Known rows, with every step that occurs:
gesof, sanuz, mafavar: [ -8.8  18.9 -16.9  -8.7 -19.9 -29.6  16.8 -15.5  10.3  -6.3   7.5  17.5
   7.3   5.5  -2.5 -14.1  14.1   3.9   4.8 -16.7  20.2  -0.1]
gesof, sanuz: [ -6.7  14.9 -15.2  -4.1 -18.0 -16.9   6.7 -11.2   2.2  -4.3  -3.7   4.4
   4.6   1.0 -12.1   6.1  11.1   0.3   1.8  -4.3   3.0   3.4]
dolad, gesof, sanuz, mafavar: [ 14.7  18.7 -17.2 -14.4 -20.3 -32.7  26.8 -13.9 -11.2  -0.5  11.6  21.6
  10.8   5.1  -4.6 -16.4  12.3   9.3  19.6 -15.6  21.8  19.2]
zubul, gesof, sanuz, mafavar: [ 17.9  21.0 -12.0  -5.7 -17.5 -47.4  23.3 -23.3  -6.3  -7.8   5.9   7.9
   3.8   4.6  -7.2 -29.6   0.3   4.0  -2.7  -9.6  10.6   2.9]
muvagez, dolad, gesof: [  6.2  14.4  -6.9  14.7 -20.3 -14.8   9.0  -2.2 -15.3   3.1   0.5  -4.1
   8.3   7.2 -16.9 -14.8   5.5   6.0  18.5   8.9  -3.1   7.2]
dolad, gesof: [ 16.8  10.9   0.1  -1.7 -16.2 -10.5  -0.4  -7.6 -15.4   6.0   0.7  -0.9
   7.9   3.5  -9.9  -4.7  10.7   4.5  15.7   8.2   1.5  24.2]
zubul, muvagez, sanuz, mafavar: [  2.5  22.8  -3.4   8.2 -15.4 -36.8  18.5 -14.6   6.2   0.6  12.2  13.7
   7.9   8.9 -11.0 -25.6   5.5  -2.2   3.6 -13.4  22.3 -14.0]
mafavar, sanuz: [  2.0  17.6  -7.1   4.6 -12.9 -12.5 -11.2  -9.1   5.3   8.5  -8.8  -1.6
   6.8   3.0 -16.7   7.2  27.1  -0.9  -7.0  10.8   7.6  -6.0]
nunuk, muvagez, dolad: [ -4.1   0.6  -5.8  18.6 -20.2 -13.7   8.0  -7.3   8.0   1.8   2.0   8.5
   1.3  11.1 -17.1  -5.2   6.1  -8.1   3.9  12.4  -8.5 -12.0]
muvagez, sanuz, mafavar, dolad, gesof: [  1.2  18.3  -8.9   2.6 -17.1 -25.3  39.0  -8.6  -7.5  14.3  11.8  17.1
  12.3   2.7 -30.9 -26.4  29.1  -1.6  21.3 -25.8  30.1   4.4]
zubul, gesof, sanuz, muvagez: [ 15.4  15.3 -19.0   2.9 -21.8 -43.8  21.0 -23.7  -5.5  -3.0  -0.1   1.5
   5.3  -2.0 -25.6  -3.2 -10.8   3.2 -14.7 -12.5   5.1  -8.6]
sanuz, mafavar, dolad: [-21.0   8.8  -1.3   5.3 -15.8 -26.4  10.0 -11.0  18.8   2.1   4.0   3.5
   6.7   3.3 -20.4 -32.4  27.7  -0.9   7.1  -6.0  15.1  -1.2]
sanuz, muvagez, dolad: [-24.9  12.6 -15.2  24.0 -26.0 -20.8   6.4  -8.3  15.0   0.1   2.6  -0.4
   9.5   6.7 -24.6  -5.0   0.1   2.4  -5.7  -7.1   6.3 -25.0]
dolad, gesof, sanuz, muvagez, zubul: [ 22.0  28.8 -31.8   7.4 -26.7 -27.5  37.5 -17.8 -17.1  -3.3   4.5   0.5
  13.3  -0.5 -26.5   1.3  -0.8   4.5   9.2 -20.8  17.8  -2.1]
mafavar, sanuz, muvagez: [ -5.8  16.2 -15.8   8.3 -19.5 -20.7  -3.2 -13.6  14.2  11.0  -3.2   6.2
  11.3   1.1 -26.1  14.7  19.4   2.0 -15.8  -4.9  19.2 -19.3]
muvagez, dolad: [-17.9  14.2  -5.9  20.0 -19.3 -12.4  -0.9  -3.3   6.5  -2.4  -3.3  -8.0
   5.0   8.6 -15.9 -12.5   8.9   0.1   3.3   8.1  -5.6 -13.0]
mafavar, dolad, gesof: [  4.3   5.3  -0.3   5.0 -14.4 -16.2  10.0  -5.1  -9.3   9.7  -3.8  -5.9
   7.4  -2.2 -31.4 -15.8  21.1   1.7  17.7   7.6  -0.4  21.7]
gesof, sanuz, mafavar, dolad: [-23.4  12.6 -17.2  -2.5 -18.1 -35.1  26.4 -13.3  15.4  -2.9   2.8  13.2
   6.8  -0.2 -23.7 -24.0  25.7   1.1   7.0 -17.4  18.0  -4.0]
nunuk, muvagez, sanuz, gesof: [-24.1   9.6 -15.1  -0.3 -18.4 -13.6  32.7 -16.7   3.3  18.3   5.1  21.2
   5.1  13.4 -20.8  24.2  19.9 -15.7 -15.2 -25.5  25.8  -8.7]

Rows:
[ 17.8   8.1 -24.6   0.2 -25.1 -37.5  44.8 -12.2  -8.9   0.0  16.7  35.0
   7.9  11.3 -12.2 -17.8   5.3   2.5  22.2 -10.9  12.1   1.5]	nunuk, muvagez, dolad, gesof, sanuz, mafavar
[ 28.0  27.1 -11.0  24.4 -21.5 -34.4  18.8 -24.8  -8.6  -5.4  -0.9 -22.9
   6.0   2.7 -26.6 -22.5 -11.1  -3.0 -13.5  -3.2   2.7 -15.9]	sanuz, muvagez, zubul, gesof
[ 15.2  18.2 -18.4  14.4 -19.2 -42.8  24.8  -6.7 -19.1  -6.2   0.1   1.2
   6.9   3.5 -22.6 -17.2 -12.1   9.8  17.4   9.1  -6.4   1.2]	zubul, muvagez, dolad, gesof, sanuz
[  2.3  19.3 -26.4  19.7 -26.1 -46.8  29.3 -18.4  -4.7  -5.9  -0.1  -1.1
   6.0   2.4 -32.3 -12.8 -14.6   4.6 -12.8 -12.3   0.3 -26.5]	zubul, gesof, sanuz, muvagez, dolad
[  4.1   9.9 -16.4  -2.9 -16.5 -25.3  26.6  -7.5 -12.8   5.3  -4.2   3.4
   7.6  -5.7 -34.2  -7.4  19.9   3.6  18.1  -4.0   2.8  19.0]	mafavar, dolad, gesof, sanuz
[  8.1  19.5 -23.5  19.7 -24.1 -26.5  15.5  -6.7  -6.3  13.3   0.5   6.6
  15.1   4.5 -34.7   3.0  12.4   9.2   1.2  -3.1  16.2 -18.6]	mafavar, sanuz, muvagez, dolad, gesof
[ 13.0  21.7 -20.1   8.7 -21.5 -55.4  34.9 -10.8 -12.5  -8.4  11.1  14.3
   9.4   8.8 -14.1 -36.7  -8.6  13.1  21.4  -2.6   8.8  -2.3]	zubul, muvagez, dolad, gesof, sanuz, mafavar
[ -3.1   7.8 -25.3   1.7 -23.2 -33.4  33.7 -12.4  -4.1   7.5   1.0  10.9
  11.9  -7.9 -44.2   0.7  13.8   6.0   9.2 -19.5  13.8   6.0]	mafavar, dolad, gesof, sanuz, muvagez
[ 18.8  12.9  -6.5  15.1 -17.9  -9.6  13.7 -15.7   1.3  -2.4   1.3  -4.0
   1.7   7.8 -14.2  -5.5   7.3 -13.7   3.1   9.5  -3.4  -4.6]	nunuk, muvagez, zubul
[  5.2  18.7 -23.1   7.5 -22.5 -22.1  26.2  -4.0 -18.2  -1.8  -0.1   5.1
   8.6   4.5 -20.2  -6.3   4.3   7.2  18.8  -2.7  -0.9   4.1]	muvagez, dolad, gesof, sanuz
[ 10.5  13.4 -24.7  -5.3 -25.2 -27.7  23.8 -14.5 -10.1   3.8   5.7  15.6
  12.7  -1.9 -22.6  11.3   1.9   8.7   7.2 -18.7  15.6   8.4]	dolad, gesof, sanuz, muvagez
[ 30.9  36.4 -19.6   7.4 -19.2 -47.2  38.4 -26.5 -12.5 -14.7   4.3  -7.6
   4.1   6.1 -10.6 -40.5  -2.5  -0.5  -0.3 -12.3  13.8  -8.5]	muvagez, zubul, gesof, sanuz, mafavar
[ 17.9   4.8 -22.4   5.3 -23.2 -25.3  34.0  -8.3 -16.2   2.5   5.2  21.5
   5.0   6.7 -22.0   1.6   2.0  -0.7  18.9   1.6  -4.3   5.5]	nunuk, muvagez, dolad, gesof, sanuz
[ 17.9  31.0 -20.4  13.7 -17.1 -52.7  48.0 -23.7  -7.2 -11.1   0.0 -11.8
   3.7  -0.1 -31.9 -51.0   7.2  -3.2   1.8 -12.5  11.8 -12.2]	muvagez, zubul, gesof, sanuz, mafavar, dolad
[  2.5   9.1  -1.9  -0.7 -16.5 -28.8  20.0  -9.8  -1.7   7.2   7.5   7.5
  10.0   2.3 -22.1 -35.6  24.4   5.0  21.5  -5.1  17.0  18.1]	sanuz, mafavar, dolad, gesof
[ -1.8  28.9 -31.0  12.7 -26.0 -25.1  28.1 -19.3   4.5  -8.6   0.9  -3.4
   9.7   0.3 -25.2   3.3   1.4  -1.0  -5.3 -21.8  16.0 -21.2]	gesof, sanuz, muvagez, zubul
[-36.7  23.5 -15.2   1.7 -17.9 -11.7  23.5 -12.8   2.4  14.7  -0.4   4.8
   8.4  11.3 -19.3  16.9  22.9  -6.9 -14.9 -29.4  31.6  -9.3]	muvagez, sanuz, gesof
[  0.4  24.6 -15.3  20.7 -23.7 -16.1  11.6 -17.1   7.7  -4.4   1.5 -12.4
   9.7   3.7 -21.8  -5.4   2.8  -3.0  -6.2 -10.4  11.8 -18.6]	sanuz, muvagez, zubul
[-29.6  20.9 -16.2   0.1 -14.1 -19.5   3.9 -13.7   7.1  15.9 -10.0  -1.0
   8.3   9.4 -18.2  18.2  30.5   0.1 -22.7  -5.8  24.8  -7.8]	mafavar, sanuz, gesof
[-26.2  23.0 -10.6   8.8 -15.0 -31.4  23.0 -15.1   0.6  10.1   0.1   0.5
   6.8  11.0 -21.9   5.1   7.0  -4.7 -15.9 -17.2  23.0 -12.1]	zubul, muvagez, sanuz, gesof
